Each row comes from the steps of one walk. Every step used is in the known rows, and no mark comes twice. Write the walk behind each row, first mark first.
Known rows:
pabip-varovu-gezak-mefes-relop: [ -1  15   3   5  -4  -4   0  28  -6   3  10  27 -22 -15  -6 -12  -2 -10
  -3   1   1   6   8  10   4  -3 -20   5   1  12  13   7   3   2  16 -16
 -13  20  21 -13 -47 -29   5]
relop-buvu-vebu-varovu-gezak: [  4  13  -8  -9  10  -7   3 -21  -2  12  -7 -15  15  -9  22  -2   3  10
   5 -14 -12  -1   2 -10  -4   8  -1   9   5 -10  -1 -13 -11 -26   6  -1
  29  -3 -17 -11  22  23  -9]
relop-buvu: [ -6 -21  -4  14   6  -1   1  -2   3   4   1 -34   3   5  15  10   6 -11
   7  14   3 -10  -3  -5   1  -1   6 -13   4 -12 -28  -7 -16   1 -14  18
  27   9  -2  -5 -12  21  10]
pabip-varovu: [ -8  -7  -5  22   2  -5  -9  -5  -6   2  13  10 -39  -1   1  13   7 -21
  -2  13   9  -3  -6  -8   9   4 -27 -11   4  -1 -17   7  -8  17 -18  -2
  19  18  -4  -4 -32   2   5]
vebu-varovu-gezak-mefes-relop-buvu: [ 10  13   4 -13   7  -1  11  11   1   1  -1  -3  13  -3   9  -5  -1  12
   2  -1  -4   8   5   8 -10 -14  10  14  -6  -4  40   5  -2 -23  29   3
  14 -11  11 -19  15 -12  13]
pabip-vebu-relop-buvu-varovu: [ 10 -24 -22   1  10 -27  -9  24   6  -2  -5  -8  46  20 -13  25  -7  -2
  -6   1 -17   7 -10  -2  -4   1   1   3  14 -14  -2  -7 -15  -1   3  20
   6 -19  -2   7   9   6 -12]
pabip-varovu-gezak: [ -5   7  -1  11   3   0  -9   9  -7   4   9  40 -40 -10   8   4   7 -12
  -4  -5   2   6  -5  -5   8  10 -27  -5   3  -2 -17   2   3   4  -9  -6
  17  20  11  -2 -51   2  -4]
varovu-gezak-mefes-buvu-vebu-relop: [  1  53   8 -18  -3   7   1 -31   0   3 -11   3  -3 -15   7  -8  -1   6
  -4 -18 -19  15   5   2   1  10   3   3   2   5  20  -2  12  -8   7 -17
 -34  -9   2  12  19   7 -20]
relop-varovu: [-10 -31  -4  17   0   4  -5 -10  -7  -6   2  -9  -7  25 -10  -3   3  -2
   9   9  18 -11  -7 -13   0  -3  20  -2   2  -3 -37   6  -7   8 -10   7
  11   4 -12   3  15  16   9]
buvu-gezak-mefes: [ -2  -7  14   3  -7  22  -1  -8   6  -5   3   3  -7  -4   5  -3  -2   4
 -10  19  20  10  -4   3   5  -2 -11  -6  -5   1   0   1  16   9  -8   2
  -2   1 -16   7 -12 -16  14]
pabip-vebu-relop-buvu-gezak: [  8 -15 -22   5   8  -4  -6 -19  12  -9  -3   9  12 -10  16  24   7   1
 -15  18   7   5 -15   5  -2   4 -10   2  10 -18 -11 -10  -5  -7   0  13
   8 -12  -2  14   6   1   1]
buvu-varovu-gezak: [  0 -21   9  -7  -5  -8  -9  21   3   6   8  36  19   8  -4   2  -4   8
   1 -19  -5   2   3  -5   0   6 -12   2  -6   7 -12   1   6  -1  -9   5
   9   3   8   2 -22   4 -13]
gezak-mefes-relop-buvu-vebu: [  1   1  -3   5  -2  -4  13   6   3  11   1 -67  22 -14  -5 -10  -8  -8
   7  11 -10 -18   8   5   2  -2  13  -1  14   8   8  -6 -22   3   8  -6
  14  12 -12 -20  24  -8   8]
pabip-vebu-relop-varovu-gezak: [  3  -7 -27   8   9  -9 -13  -1  -7 -16  -4  36  -8  19 -13  -4  -1  10
  -1   3   9  14 -11  -4  -7  11  23  13   3 -12 -24   6   1 -15  12  -1
 -21 -14  11  21  26   7 -14]
buvu-gezak: [ -6 -22   6   6  -9  11  -6 -34   7  -3   8  13  -5 -10   8   8   9  -1
  -7  14  19  -4 -11  -4   3   2 -16 -12  -4   1 -23  -4   4   9 -20   7
  24  10 -12   9 -14  -1   9]
relop-buvu-varovu: [  0 -29  -3   3   3 -13  -4  33   6   9  -3 -14  36  11  -1  15  -3   0
   5  -4 -12  -8  -4  -3   0  -3  -2  -4   6  -3 -10 -13 -13  11 -11  19
  29  -2  -5  -6  -4  16   1]
gezak-mefes: [ -4  -5  18  10  -2  10   2   0  -4  -2  10 -19 -23   9  -8  -6  -7  -8
  -1  15  17   0   3  -2   3  -5   4  -8  -1   3   4   9   4   7  -8   2
  -8   3 -14  -1   6  -4  12]
varovu-gezak: [ -4 -12  10   3  -3   4  -4  -4  -2   0   9  17 -21  -7   8  -2   4  -3
   2  -2  10  -2  -3  -5   1   8  -4  -5  -8   0 -21   1   2  -8  -4   2
  10  12   5   3 -19   6  -4]
mefes-relop: [ -5 -35  -2  12  -7  -6  -1 -24   0  -1  20 -12 -13   8 -15   4   3 -15
   3  12   3 -20   4   3   1  -1   6  -8   1   8 -11   7 -18   1  -1   4
  29  20   3 -11   1 -11  10]
pabip-varovu-gezak-mefes-relop-buvu: [  3  24  -3   4   5  -6   8  60  -1   2   0  15  -3 -15  14  -6  -1  -8
   0   3  -3  -5   2  11   2 -12  -5   4   8  -1   8  -2  -2   3  13 -10
   3  14  22 -19 -52 -20  10]
gezak-mefes-buvu-varovu: [  3  -7   3  -4  -4  -1   0  37   3   1  -8  10  15   8 -19   6  -4   2
  -1 -13  -6   9   7   2   1  -6 -12  -2 -13   9  16   6  13  25 -15   3
 -33  -9   0   3   2  -2  -4]

Which walk is each row?
[ -1  20 -10  -6  -5  -9  -3 -65   0   1  -3 -19   1  -2  -2  13   7  -9
  -2  -8 -20  -9  -2  -3   3  15   0  -8   5   0  -4  -5  -9   4 -14  -8
   4   1 -11  13  36  20 -18]	mefes-buvu-vebu-relop
[  1  40   6   4   3   4  -1  39  -5  -1  -5  40 -39 -19   7  -3   9  -5
  -4  -7   4  20   4   8   7   2 -30  -4 -10  -1  17   1  19  15 -12 -15
 -36  11  19   5 -42 -16  -7]	pabip-varovu-gezak-mefes-buvu
[  3  10   6  -3   1   4  11  37   5   1   1 -17  13  -7   9  -8  -2   3
   5   2   0 -12   6  13  -5  -8  14   4   3   2  10  -5  -4 -14  17   3
  -2   7  17 -12 -16 -13   9]	varovu-gezak-mefes-relop-buvu
[  0 -21   7  -2 -11  17   5 -14   8  -6  10  -4  -2 -10  -9  -4  -3   3
  -9  20  15 -10   5  13   0  -9  -9   0  -5  16   5   8   6   8   6  -2
   4  10  -4   0 -13 -31  19]	buvu-gezak-mefes-relop
[ -6 -33 -10  13  -5  -1   0 -17  -3  -5  10 -13   5  22 -22  -5   4  -9
  13  11  13 -27   0  -3  -3  -4  25   1   2   5 -27  11 -17   2   6   1
  20  11   8  -7  26  -6  10]	mefes-relop-varovu
[  6  10  11 -10   0   1   5 -15  -5  -2   8  21   0   3 -12 -12  -4  14
  -4  -1  -3  20  11   6  -8  -4   4  15 -12   4  34  13   5 -22  25  -5
  -2  -6   6 -12  23 -26   7]	vebu-varovu-gezak-mefes-relop
[  1  10   8   5   0   9   2   7   1  -4  -4 -11 -24  -1  -6  -1   4  -7
   1   7  10   1   4   5   4  -2  -2 -16 -12   5  15   8  10  11 -14   1
 -30   2   4   8   4  -5   3]	gezak-mefes-buvu
[ 14  16 -26   0  12  -3  -1  35  -7 -10  -9  22 -15  -9 -12  -3   2  13
  -5  -1   2  36   5   9  -7   1 -14   7 -28 -11  44  11  17 -19  13   0
 -47 -17   8   9  36 -20 -10]	pabip-vebu-varovu-gezak-mefes-buvu
[ -3   3  17  -1  -1  14   0  15  -5  -1   4   8 -17  -3   4 -12  -6   5
   0  -2  14   7   4   1   1   1  -1   2  -6   2   4   6  13  -7   0  -3
 -15   3   4   4 -17  -3   4]	varovu-gezak-mefes
[ -3 -16  10  10  -7   4   5   0   1   1  14 -18  -9   7 -18  -5  -6 -12
   2  16   8 -13   6   9   1  -7   8  -1   0  15   7  13  -7   2   8   1
   3  16   0 -12  19 -21  15]	gezak-mefes-relop
[ -4 -24  -5  10  -4   4   6   1  -6  -7   4 -12  -2  15 -26 -16  -6  -2
  11  18  14 -18   4   3  -4 -13  25   7   3  11  -4  13  -4   3  11  -5
  -7   3  -4 -11  25 -15  15]	gezak-mefes-relop-varovu
[  3 -24   5  -4   0 -13   8  47   8   7   0 -24  52  10 -16   6 -11  -1
   2   1 -14 -15   4   8  -3 -15   5   5  11  11  14  -1 -11   7  11   7
   8  -4   3 -19   3 -14  10]	gezak-mefes-relop-buvu-varovu
[  0  31 -16 -13  -2  -3  -4 -55  -4  -5 -16  21   8   7   7  -7   9   7
   3 -17  -8  -5  -5  -5  -2  14  24   3   5  -3 -16  -9   4  -3   2 -17
 -19 -10   8  18  32  30 -27]	mefes-buvu-vebu-relop-varovu-gezak
[  1  51  -5   2  -1  -1   2  28  -8   8 -12  14 -26 -28   6 -11   2  -6
   1 -13  -8  12   7   1  11   8 -35  -4  -2   7   7  -3  13  13  -7 -28
 -31  11   0   3 -18  -4 -19]	pabip-varovu-gezak-mefes-buvu-vebu
[  0 -13   4   7   1   4  11  17   3  -1   3 -41  16   5   0   3  -4 -10
   5  18   2 -15   4   7  -1 -11  14  -2   9   4   7   0 -14  -4  11   8
  13   9   4 -18   7 -14  21]	gezak-mefes-relop-buvu
[ -1 -21  -3   6  -1   9   1 -13  10  -2  -1 -12   8 -14  28  12  11   2
  -7  16  11 -13 -15   0   4  -5  -8 -11   4  -7 -20 -16  -2   8 -15  15
  36   6  -8   1 -24   7  13]	relop-buvu-gezak
[  0  29  -7  -1   1   3   5 -29  -8   4  -8 -33  -2 -10 -10  -1   3   0
   1   0  -6  12  10  -3   2   3 -10   3 -11   2  34   3   1  -5  -7 -11
 -14 -11 -24  -2  64  -3  -5]	gezak-mefes-buvu-vebu-varovu
[ -3  20  10   6   2   2  -3  35  -7   2   4  27 -42  -8   6  -8  -4  -2
  -1  -2   5  17   6  -2   7  -4 -27   0  -1  -1   1   4  13   7  -4 -11
 -13   7   3  -3 -48 -12   0]	pabip-varovu-gezak-mefes
[  0 -22  -8   0  -3 -13  -6   5   4   2  -2  10  14   7 -17  18   6  -4
   1 -15 -10  -7   0  -3   0   1 -12 -13 -11   5   0   0   0  22 -21   7
  -6   0   8   4   1   5 -10]	mefes-buvu-varovu
[ -4  17  12 -11   0  13  -3 -17  -5 -10  -5  21  -9  22  -1 -17  -7  16
   0   1   7  11  -7  -6  -6  -5  34  13  10  -7  -1   8  16  -7  14  -7
 -26 -26   2  11   4   8  -2]	vebu-relop-varovu-gezak-mefes
[ -6 -12 -13  13   2  -8   3 -16   2  10  -5 -58  11  -7  12   2   0 -13
   7   3  -1 -20  -2  -9   6  10   1 -11  12  -4 -27 -17 -22  -3 -13   4
  37   6 -22  -8   9  29   2]	relop-buvu-vebu
[ -5   3   3   1   0  16   0  25  -5  -8  -6   9 -14  13  -3 -22  -7  10
   9  -1  14   2  -1  -4  -1  -5  18   9  -2   1 -17   8  17  -2  10  -4
 -29  -8  -1   3  -1   5   1]	relop-varovu-gezak-mefes
[  0  -4   9  -7   0   8  -2 -53  16  -4  -3   2  12  -3  32  24   8   2
 -15  11   5  -3 -18  -3   0  -3   2  -5  15 -13 -12 -11  -3   2  -7  17
  33 -12  -9  10 -24  15   8]	vebu-relop-buvu-gezak
[  4   5   7 -24   3 -17  -6  -2  10   4  -6  28  36  16  12  16  -5  13
  -6 -25 -20   5  -6  -5  -7   3   6   9  14  -9  -1 -10  -4  -5   3  16
  13 -17  13   2 -27  21 -15]	vebu-relop-buvu-varovu-gezak
[ -8  -6  -5   1  -2  -4  -6 -68  -6   0  -2 -23  -9  23  -7  -1  -3  -2
   6   1  -4 -11  -7 -17   0  10  29   3  21  -2 -24  -3 -13  -1  -1 -12
  18 -10 -24  10  50  25 -10]	buvu-vebu-relop-varovu
[  8  29   8 -11   5  10   2  -5  -9  -5  -9  23 -13  -9   5  -4   7  16
  -3 -10  -1  27   7   1  -6  -1 -10   4 -26  -7  40   8  21 -13   4  -3
 -29 -11  13   5  17  -4  -4]	vebu-varovu-gezak-mefes-buvu
[  2  11   1  -5  -1  -1  13  23   2  11  -3 -35  31 -15   8 -17  -8   2
   6  -6 -13 -17  10   9   1  -2  11   7  10   7   5 -12  -9 -17  19 -12
   9  12   1 -12   7  -7  -1]	varovu-gezak-mefes-relop-buvu-vebu
[  0   1   3  -3   4   0  -6 -32  -6   1   9  29 -18   3   6  -1   7   6
  -1  -4   2  20   1 -10  -5   6  -4   5 -17  -8   3   6   3 -20   1   4
  18  -8   2  -2   7   3  -6]	vebu-varovu-gezak
[ -1  -8  -8   2  -7  10  -4 -27   7  -7  -2  15 -12 -19  10  14  21  -2
  -9   8  13  -1 -11   5   4   4 -21 -17 -19   4 -12  -7   9  17 -25   8
   0   9   7  15  -6  -6   2]	mefes-buvu-gezak
[ -2  -1   2   0   5  -5  -2 -37   3  -5   0 -17   8  14  17  22   2  -8
  -3   3  -5  -6  -9  -8  -1   2  17  -4  17 -17 -10  -7 -16  -6  -4  17
  23  -9  -2   1 -14  22   5]	vebu-relop-buvu
[ -5  10 -14  -3  -3  -5  -3 -66  -6  -4 -12 -17  -3  14  -5   1   6  -1
   5  -7 -11 -16  -6  -9   0  10  22  -1  12   0 -19  -4  -7   5 -12  -6
  -5  -9  -7  13  55  28 -17]	mefes-buvu-vebu-relop-varovu
[  9  18  19 -27   3  -4  -1  26   9   5 -11  24  36  14  10   7 -12  20
  -5 -21 -18  19  -3   0  -6  -7  11  13  12  -5  18  -5  10  -6  15   7
  -9 -28   6   3 -28   8  -5]	vebu-relop-buvu-varovu-gezak-mefes
[  5 -13  14 -16  -6  -3   2  49  -2   6   8  28  33   3 -19  -7 -15  11
   2 -17 -11  -5  11  10  -3  -4  -3  13  -9  18  14   8   5  -1  17  -3
  -5   0  13 -10  -7 -22  -3]	buvu-varovu-gezak-mefes-relop
[ -1  21   0   6  -4   3   5  -9  -3   5  -8 -40  -2 -11  -9  -6   1  -8
   2  -2  -4  -1  10   2   6   5  -8  -9  -4  12  10   0   2  11 -16 -10
 -23   5 -15   5  31   3  -6]	gezak-mefes-buvu-vebu
[  3  -1   9 -14   4  -2   3  65   9   8 -10  -4  34   0   6  -6 -10  13
   3 -19  -8  11   3   2  -2  -9   1   7   0  -1   7  -7   8   0   4   8
  -9  -9   5  -1 -29   2  -5]	relop-buvu-varovu-gezak-mefes
